Known rows, with every way that one mark hangs from another
E(A(Q(S(C(J(Z)))))): [ -1  -2  -1   0   3  -5   9 -13 -19   7  -3   3  -5  -9   9  -6  -3   3
   0  -1  -1  -7   0   9 -18  -5   2  20  -2  -1   1  -9   1  -1   2  -4
   7   1   9   6  -2]
S(C): [  3   0  -7   1  -2  -6   5 -11   0  -4   0  -2  -7  -2  -1  -6  -1  -2
  -1   1   0  -4  -1  -3  -4   3   2  -8  -3   1   3   8   4  -1   2  -3
  -6  -5   3   3   1]
S(C(J(Z(G))) Q(A)): [ -6  -4  -7   0  -2 -12   3   0   1  -3   1   9 -10  -3   9  -8  -1  -2
   2   2  -2   1   0  16  -7   3  -1  10  -1   1  -6  -8   2   3   4  -3
  15  -5   5  10   0]
E(A(Q(S(C(J))))): [  0  -2   1   4   2  -1  13 -15 -25   3  -2   2  -8  -9   9 -13  -3   0
   2  -2  -4  -4   1   5 -28   0   1  19   0   0   5   1   2   0   5  -6
  -2  -1  11  10  -3]
A(Q(S(C(G(Z(H)))))): [  2   0  -7 -12  -1  -8   6 -13  -6  -5  -4   5  -9   1  -2  -9   1   5
  -6  -5   0 -13  -1  -2  -3  -6   0 -12  -5   5   5  -2   1   1  -2  -4
 -22   5  -1  -5  -2]
J(C E(A) Z(G)): [ -1  -2   4   2   4  -4  -9   1 -18   3  -4  -9   4  -2  -6  16   5   1
   3   2  -3   5   0   3   4   8  -3   8  -2  -6  -1  -2   2  -2  -6   7
  22   0  10  -7   2]
Z(G(C(S(Q(A)))) H): [ -1  -2  -3 -13   5   8  -2  21 -18 -13   0   6  -6   9   2 -14  -2   2
   6   1   2  -2   1  -5   1   5  -7  -8   2  -1   2   2  -1   5 -14  -2
   9  -1  -3  10  -3]
S(C(G(Z(H))) Q(A)): [ -3  -4  -1  -5  -4 -10   5  -2   1  -8   1   3  -8   4  -7 -13   1   0
  -3   0  -1  -6  -1   8  -2   9   5  -7  -3   0   3  -6   1   2   1  -2
 -15  -2 -10  -1  -2]
G(C(J(E Z) S(Q))): [ -6  -1  -4   5   5   9  -3  21   3   8   2  12  13   1  11  -2   0   7
   0   1   4   1   2 -11  -5 -12   1  21   3  -5  -6  -4  -4   3  -4   0
  32   1   1   2  -4]
Q(S(C)): [  4   1  -7  -3  -1  -5   8 -16  -5  -9  -2   4  -9  -3   3 -15  -3   0
   1   0   0  -5  -1  -3 -15  -3   1 -11  -3   5   3  10   4  -3   0  -7
  -8  -4   9   9  -2]
H(Z(G)): [  4   4   0 -14   1  -3  -5 -12 -10  -1  -4  -6  -8  -2  -9   0  -5   2
   4  -2   5   1  -1   4  12   4  -4 -24  -1   7   1   0   5  -2   0   0
  -4   0   6  -3   5]
C(S): [  1   1  -2  -3   4   6   3   4  -3   1  -3  -2   2   0   0  -8  -3   2
   3  -1   4  -7   0 -12  -1   2   0 -10   0  -2   6   2   1  -1  -8  -1
  -2  -3   0   7  -1]
Q(A S): [  1   0  15  -1  -1  -2   4  -8  -3  -5  -1  -2  -4  -3  -1 -19  -7  -4
  11   2   0  -2   0   4 -18   3  -3  -2  -1   4   9   2   0  -8  -1  -5
 -11  -2   5  17  -4]
J(C(S) E(A) Z(G)): [ -2  -1  -3  -1   8   3  -5   5 -25   2  -6  -5   9  -1   0  14   6   2
   4   1   0   2   0  -4   3   4  -4  10   0  -8  -2  -5   1   4 -11   6
  18  -1   9  -2  -1]
Z(G H): [  4  -1   0 -13  -2  -1  -5   6   9  -5   0  -5  -9   4 -10   0  -3   4
   2   1   0  -3  -1  -3  17   9  -2 -29  -2   1   5   3   0  -3  -4   3
  -5   0  -4  -5   6]
J(C(G) E(A) Z(H)): [ -2  -5   6   5   1  -5  -9   1  -1   7  -3  -8   8   3 -13  17   4   2
  -3   2  -5   0   0   4  12   8   3   1  -2 -11   1  -8  -3  -3  -6   7
   2   4  -7 -15   0]
C(J(E) S): [ -2   0   1  11   0  10   0   7  18   9   1   2  12  -4   7   2   0   0
   1   2   0   0   1 -11  -8  -6   3   9   2  -3  -1   1  -2   1   3   1
   7  -2  -2   3   0]
S(C(J(Z)) Q(A)): [ -7  -3   1   7  -3 -11   6  -1   7   3   2   7  -6  -3   8 -11  -4   0
   1   3   0  -2   0  14 -13   2   4  15  -1  -2  -1  -8   0  -1   5  -5
  10  -5   0  12  -2]
E(A(Q(S(C)))): [  1  -3   3  -5   3  -2   9 -17 -38  -4  -8  -3 -11  -7   3 -14  -4   1
   4  -2  -3  -8   0  -1 -27   2   0   7  -2   1  10   3   5  -3  -2  -5
  -3  -1  13  11  -3]
H(Z(G J(C E))): [  4   6   1   3  -3   2  -8 -13  -3   0  -3  -6  -1  -1  -2  18   0  -4
   0   0   1  15   0   0   8  -6  -1 -11   4   7  -7  10   5   1   7   2
  -2   2  10  -4   7]
G(C): [ 4  2 -1 -1  2  3 -1  4 -7 -3  4 -2  1  1  0 -5 -2  0  1  0  1 -1  0 -6
  2  1 -4  0 -1  1  4  9  1 -3 -2 -1  6  0  1  1 -1]
A(Q): [  0  -1   9  -5   1  -1   0   0  -7   5  -5  -7  -5  -3  -2  -7  -7   6
   5  -2   0  -8   0  -8 -10   1   0  -1  -1   0  14   2   3  -7  -3   0
  -2   2   4   6   0]
A(Q(S(C(G(Z))))): [  1   2  -9  -9   0  -8   7 -21 -19  -4  -6   5  -5  -4   2 -13   2   4
  -4  -6  -1 -11  -2   0 -14  -6  -2   5  -5   6   3  -1   4   1   1  -5
 -19   3   8   1  -4]
Z(G H J(C(S) E)): [  2   1  -3   1  -1  10  -5   7  12  -7  -2  -1   2   6   2  16   3  -2
  -3   1   0   7   0 -13  12  -2  -1 -15   4   0  -4  11  -1   5  -2   4
   0   0  -1  -3   4]
H(Z(J(E))): [  4   5  15   7  -6   5  -7 -11  14   7  -1 -10   1  -2  -7  11  -4  -4
   1   1   2   9   0  -3   4  -8   7 -12   4   7  -2   4   1  -6  10   1
  -4   2   2  -3   6]
E(A(Q(S))): [  1  -3  13  -5   5   4   5  -8 -33   4  -8  -8  -8  -6  -3 -13  -7   3
   9  -3  -1  -6   0  -2 -23   4  -1   8  -1   1  14   1   2  -8  -5  -3
   0   3  10  12  -3]
J(C(G) E Z): [-3 -1 -1  9  0 -8 -8 -6  5  6 -4 -2 11  0 -2 11  3  1 -3  0 -2  0 -1  1
  5  1  1  6 -3 -6 -3 -2  1 -3 -2  4  5  2  1 -9 -1]
Q(A S(C(G J))): [ -3  -1  -6   9  -4  -8   9 -26   3  -4   1  10  -2  -7  10 -16  -2  -9
   0   0  -7   0  -1  15 -20   2  -1  16  -1   4  -4   1   0   4  11  -7
 -17  -4   1  12  -5]

Rows
[  3   1  -1  -7   1   0 -16  13  12  -3   2  -2   3   6  -4  14   4   6
  -1   4   1   2   0  -6  23  -5  -3 -13  -2  -2  -3   0  -4  -2  -5   6
  21   4  -2 -15   5]
J(E Z(G(C) H))
[ -8  -6  -4  11  -4 -10   7 -10  -2  -1   2   9  -4  -4   7 -18  -3  -5
   1   0  -7   1   0  16 -20  11   3  21   0  -2  -2  -3   2   4  10  -5
  -5  -6  -2  12  -4]
S(C(G J) Q(A))
[  0   1   3   6  -2   2  -9  17  34   9   9   2  10   4   0  13   1   5
  -5   5   1   1   1  -5  15  -8   3   3   1  -3  -5  -4  -8  -3   2   4
  18   5 -11 -16   3]
G(C(J(E Z(H))))
[  5   4   6  -3  -6   3   0  11  32   3   7  -7  -4   5 -12   9   0   0
  -6   0   4   0   0  -4  19  -1   5 -20   1   5   3   2  -3  -6   5   2
 -16   4 -15 -10   5]
G(Z(H J))
[ -2   1   1   5  -2 -10   8 -13   9   0   3   9  -4  -5  10 -11  -2  -5
   2   4   0  -3   0  14 -12  -7   1  10  -2   3  -4  -7  -1  -2   5  -7
  -2  -5   4  11  -3]
Q(A S(C(J(Z))))
[ -7  -3  -2  -5   4   0   1  12  -3   3  -2   9  -1   0   8 -10  -3   1
   7   1   2  -1   0   7  -3   2  -4  10   2  -2  -2 -14  -1   4  -6  -1
  18  -4   1  14  -2]
C(J(Z(G)) S(Q(A)))
[ -2  -3   7   8  -2   2  -4   6  21  13   6  -8  13  -2 -12  12   6   0
  -6   2  -6   2   1   5   7   7   5  10   0  -5  -1 -13  -5   1   9   7
  -5   5 -15 -21   2]
C(G(Z(H)) J(E(A)))
[  5   2  12   9  -3  12  -6  16  10   4   9 -11   7   4 -10  17   7  -3
  -5   2  -1   8   1  -6  11  -2   6   5   3   1   0   2  -5  -4   5   6
   1   6  -9 -16   3]
G(C Z(H J(E(A))))
[ -4  -1  -2   6  -7  -8   5 -11   0  -5   0   3  -6  -1   0  -8   2  -7
  -3  -3  -2   4  -1  13 -10   4   6  12   0   4  -4  -2   2   2  11  -4
 -14  -2  -1   6  -3]
S(C(G(Z(J))) Q(A))
[ 0  2 -2  9  7 16  2 15 -6  8  8 -2 20 -2  2  7  9  0 -1  0  2  3  2 -8
 -5 -6  0 30  2 -4 -5 -5 -4  6  2  3 12  2 -3 -8 -3]
G(C(J(E(A)) S) Z)
[ -5  -4   9  -2   2   5   5  10 -12  -3  -4   2  -3   1   3 -21  -7   0
  11   0   4  -5   1  -6 -18   6   1   1   2  -3   9  -1   2  -2  -9  -4
   4  -5   1  22  -5]
C(S(Q(A)))
[ -3  -2 -13 -11   4   2   6  15  -7  -1  -2   9   2   9  -5  -5   2   7
  -5  -6   5  -8  -1  -8   8   5  -1 -13  -1  -5   1  -1   1   4 -12   1
 -12   3 -10  -4  -4]
J(C(G(Z(H)) S(Q)))
[ -5  -3   0  -4   2   1   6   6 -10   0  -4   3   4   1  -3 -18   1   0
   6  -3   3  -7   0   3  -9   7   0  10   0  -2   4  -9   1   3  -7  -2
  -9  -1  -4  10  -7]
C(G(Z) S(Q(A)))
[  4   1  -3  -4  -4  -1  -3   5  12  -6   2  -3  -9   6  -2  11  -1  -2
  -4  -1  -1   8  -1   0  18   5  -3 -21   1   2   0  12   1  -1   1   2
  -6   0  -2  -3   5]
Z(G H J(C))
[  1   3  -3   6  -7  -8   8 -24   3  -8   1   4  -5  -4   3  -9   4 -11
  -2  -3  -3   3  -2  14 -10  -4   2  10  -1   9  -5   1   0   2  10  -6
 -25  -2   1   7  -4]
Q(A S(C(G(Z(J)))))
[  0   0   3  -1  -3  -4  -3  13  37  12   6   0   0   2  -5   6  -4   4
  -5   3   3  -5   0   2  20   0   3 -14  -1  -3   1  -9  -5  -5   1   2
   4   2 -14 -10   4]
C(J(Z(H)))
[  2   1  -8  -9   4   8 -12  15   6  -4  -1   2   6   6   0  12   5   7
  -1   2   4  -3   1 -13  23  -8  -4 -12   0  -3  -5  -2  -5   5 -12   5
  21   2  -3 -11   2]
J(E Z(G(C(S)) H))
[  4  -1   7   5  -2  10 -12   7  -3  -4   2 -10   1   3  -7  17   5  -3
  -1   2  -5  13   1  -3  11   4   0   2   3  -1  -3   8  -3   1   4   6
  11   3  -1 -10   5]
Z(G(C) H J(E(A)))
[  1  -1  13  16  -2   6  -1  -3  -4   3   0 -12   6  -2  -3  14   2  -7
   2   1  -5  12   1  -1  -9   5   6  15   3  -3   2  10   1  -4   6   4
   3   1   4   0   1]
Z(J(C E(A)))
[  2   2 -15  -3  -4  -7   8 -10  19  -1   5  11  -2  -1  -3  -7   3   0
 -10  -2  -1  -5  -1   7   5  -5   0  -9  -3   4  -6  -3  -2   5   8  -4
 -24   1 -10 -10   0]
Q(S(C(G(Z(H)) J)))
[ -1   0   1  -2   2   3  -6  14  15   3  -2   0   9   7  -1  12   1   6
  -2   3   5  -6   1 -15  13  -6   3 -16   0  -8   1  -1  -3  -1 -14   4
   4   2  -6  -8   1]
J(C(S) E Z(H))
[  3   2 -10  -4   0   6   1   7   0  -6   0   1  -6   6   3   9   0  -2
  -4  -2   2   5  -1  -9  18   0  -4 -19   3   0  -3  11   0   6  -6   2
  -7  -1  -3   1   3]
Z(G H J(C(S)))
[  5   2   2   3  -5   8 -12   9  17  -6   4  -4  -1   4   0  15   3  -1
  -4   2  -4  12   0  -8  16  -5  -1 -10   3   4  -5  13  -4   1   5   4
   9   3  -2  -9   6]
Z(G(C) H J(E))
[ -1   2  -5   5  -3  -9  11 -20   5  -3   4  10   1  -6   7 -13   4  -7
  -3  -1  -4  -1  -1  18 -14  -2  -1  17  -2   6  -5  -5  -1   4  11  -6
 -19  -3  -2   3  -5]
Q(A S(C(G(Z) J)))
[  3   6  -3  -1   1   4  -9  -3  -1   4   3   1   6  -2   2   9   1   1
   0   1   1  11   1   2   7  -9  -5   4   2   6 -10   1   1   4   9   1
  14   2   5 -11   6]
H(Z(G(C(J(E)))))
[  4   7 -15  -9   7   9   1  -1 -16   2   2   8   2  -1   7   0   0   1
  -1  -3   6   3   1   1  14  -7  -9  -3   2   5  -9  -1   1  11   0  -2
   6   0   2  -3   2]
H(Z(G(C(J S))))
[  3   3  14  12  -1   6  -2 -12 -15   8  -2 -14   2  -3  -8  18  -1  -6
   1   0   0  13   1   4  -2  -1   5   3   5   2  -2   4   3  -4   6   2
  -5   3   5  -5   3]
H(Z(J(C E(A))))
[ -6  -3  -5  -9   6  -4   0  11 -25  -6  -7   7  -4   4   7  -8  -2   2
   8   0   4  -3   0   3  -4   5  -7   3   0  -4   1  -5   3   2 -15  -1
  13  -4   8  16  -5]
J(C(S(Q(A))) Z(G))
[ 2  4 -5  7  1  6  7  1  0 -1  0  1  1  2  7  3 -2 -5 -2 -3  3  3  0 -9
  2 -2  0 -1  3  0  0 13  2  1 -2 -1 -6 -2 -1  8 -2]
Z(J(C(S)))
[  0  -1   7   0  -2  -4  -8  12  23   5   0  -5   4   5  -6  14   0   4
  -3   4   3  -3   0  -8  12  -4   4 -15  -1  -6   2  -1  -3  -7  -6   5
   3   3  -6 -12   3]
J(C E Z(H))
